What can hang from each mark:
rotava: deni gigofe
deni: rotava
vudo: famo
famo: vudo
pobe: momami tidu
tesem: donebo
donebo: famo rotava tidu
tidu: donebo pobe

Each row was made from one small tree. The marks that hang from a mark follow it in brackets, in alphabetical order. Every link used is in the known rows. Write each row's tree.
(in the rows, 128 means zero)
Known rows:
donebo[rotava[deni]]: [156 120 116 123 168 129 181  88  96 142  96 149 144 162 104 136  94  87
 136 119 143  93 121]
donebo[rotava tidu]: [150 117 139 107 142 152 121 130 100 115 116 149 144 162 130 136  84  65
 116 112 135  90  98]
donebo[rotava[gigofe] tidu[pobe]]: [160 107 132 133 160 147 109 126 143 124 132 158 149 134 146 126  63  42
  92 144 113  96  99]
donebo[famo rotava[deni gigofe] tidu]: [129 140 107 128 181 161 160 112 121 139  88 162 178 140 131 133  70  40
 123 121 140  96 133]
rotava[deni]: [138 121 126 106 134 114 182  96 132 134 110 140 136 152 120 131 109 119
 139 102 136 114 113]
tesem[donebo[rotava[deni]]]: [157 120 111 119 162 121 153  87  89 137  85 146 130 166 140 133 117 116
  95  96 144 108 140]
tesem[donebo[famo rotava tidu]]: [126 148 120 114 170 155 110 114 101 120  96 159 157 159 165 141 104  77
  76 103 137 111 144]
donebo[famo rotava[gigofe] tidu[pobe]]: [134 136 118 144 195 153 120 115 148 132 121 171 180 128 142 133  62  31
  88 153 112 109 125]
deni[rotava]: [126 124 121 141 154 110 110  83 114 125 149 122 134 163 116 130 125 125
 121 111 122 130  92]
tidu[donebo[famo]]: [ 99 162 107 115 171 146 167  96 114 145 110 162 178 162 111 146 113 103
 113  89 116 141 114]
tesem[donebo[rotava[deni] tidu[pobe]]]: [169 103 148  91 139 119 167  95 142 102 101 150 124 159 154 125  91 102
 100 114 131  86 106]
tidu[pobe[momami]]: [148 122 107 112 143 104 140  90 169 112 157 140 139 153  94 154 118 121
 111 137 106 136 128]
deni[rotava[gigofe]]: [127 122  96 166 165 115  83  93 117 142 149 122 144 140 131 124 116 100
 104 109 117 141 100]
donebo[famo[vudo] tidu[pobe]]: [120 132 158  79 152 103 140 114 167 122 142 172 147 138 152 109  79  82
  84 114 112 156 120]
rotava[deni gigofe]: [142 123 105 135 149 124 155 104 140 144 109 141 145 132 132 127 101  93
 126 100 132 125 120]
tidu[donebo[famo[vudo]] pobe]: [112 147 130  94 183 103 172  88 139 147 134 177 161 157 119 120  96 100
  78  96  98 167 121]
tidu[donebo[rotava] pobe]: [150 120 123 122 181 139 164  88 114 136 126 162 154 171  96 143  89  79
 103 120 102 106  93]
donebo[famo rotava[deni gigofe]]: [129 147  82 158 214 146 160  89 109 164  87 168 177 138 118 138  82  51
 112 132 142 116 157]
tesem[donebo]: [131 126 117 121 135 117 107 109 123 127 115 140 128 158 169 129 135 140
  77  81 125 140 130]
tesem[donebo[famo rotava[gigofe] tidu]]: [125 148 100 142 180 164  86 125 109 134  90 163 169 142 180 130  93  57
  55 107 136 117 149]
pobe[momami tidu[donebo[rotava]]]: [155 141  83 137 143 142 132  83  94 114 129 161 156 208  62 150 114 108
  80 122  91 125 119]
vudo[famo]: [126 135 130 134 166 145 133 124 128 125 114 168 149 166 119 140 114  79
  88  84 140 131 128]
pobe[momami tidu[donebo[famo rotava]]]: [129 170  70 144 180 153 140  73  97 125 122 180 182 199  58 159 115  98
  79 133  92 136 144]

Which tree is each row?
[142 142  91 115 111 125 134  87 129 107 142 153 149 198  74 148 133 141
  90 104  85 144 107]  pobe[momami tidu[donebo]]
[106 166 108 139 158 139 143  84 131 130 119 176 173 182 107 129 115 117
  83 104  91 151 109]  pobe[tidu[donebo[famo]]]
[122 157  92 147 200 138 116  97  89 146  93 164 159 161 155 144 115  96
  66 114 133 132 164]  tesem[donebo[famo rotava]]
[121 151 113  94 197 123 209  86  70 167  92 173 169 178  95 122  94  71
 107  84 132 141 142]  tidu[donebo[famo[vudo] rotava[deni]]]
[158 114 125 107 178 127 218  73 121 136 110 159 150 171  83 139  84  86
 134 119 112  90  93]  tidu[donebo[rotava[deni]] pobe]
[156 125  71 141 180 144 145  92 123 131 138 156 167 162  77 159  93  69
  86 133  90 121 128]  tidu[donebo[rotava[gigofe]] pobe[momami]]
[135 157  76 122 205 142 170  72 120 129 130 174 184 180  65 175  98  79
  99 140  97 123 149]  tidu[donebo[famo rotava] pobe[momami]]
[166 134  88 118 138 131 182  65 100 118 114 160 152 208  45 147 114 118
 110 116 102 111 117]  pobe[momami tidu[donebo[rotava[deni]]]]
[127 146 118  91 148 126 149 104 183  94 144 156 163 153 104 158  98  99
 115 141 109 125 135]  donebo[famo tidu[pobe[momami]]]
[153 126 115 127 148 135 182  73  97 131  99 166 148 195  81 127 100 107
 110 109 105 107  89]  pobe[tidu[donebo[rotava[deni]]]]
[118 138 148 100 158 130 148 107 181 109 132 165 160 135 141 134  83  88
 111 135 111 123 105]  donebo[famo tidu[pobe]]
[136 138 142  80 168 125 179 108  94 139  97 168 156 157 129 110  71  57
 113 102 148 121 136]  donebo[famo[vudo] rotava[deni] tidu]
[130 143 139  95 172 132 127 126  87 139 113 171 160 154 141 115  77  46
  84 105 136 133 140]  donebo[famo[vudo] rotava tidu]
[122 155  73 175 214 146  91 102  91 157  92 163 170 143 169 143 106  73
  46 113 132 136 174]  tesem[donebo[famo rotava[gigofe]]]
[160 106 152 108 152 136 138 118 140 109 134 156 140 153 129 132  75  63
 112 140 116  89  92]  donebo[rotava tidu[pobe]]
[129 148  72 160 209 140 140  83 101 159  75 164 163 147 155 134 104  84
  76 107 142 125 172]  tesem[donebo[famo rotava[deni gigofe]]]
[121 160  99 156 190 154 141  82  94 142 110 185 182 191  94 136 102  87
  76 123  96 132 116]  pobe[tidu[donebo[famo rotava]]]
[158 124  95 113 173 134 168  83 117 122 141 153 160 182  62 163 102  89
 108 132  96 114 123]  tidu[donebo[rotava] pobe[momami]]
[153 137  65 160 152 146 102  96 103 127 124 163 168 189  74 144 109  82
  66 118  86 134 126]  pobe[momami tidu[donebo[rotava[gigofe]]]]
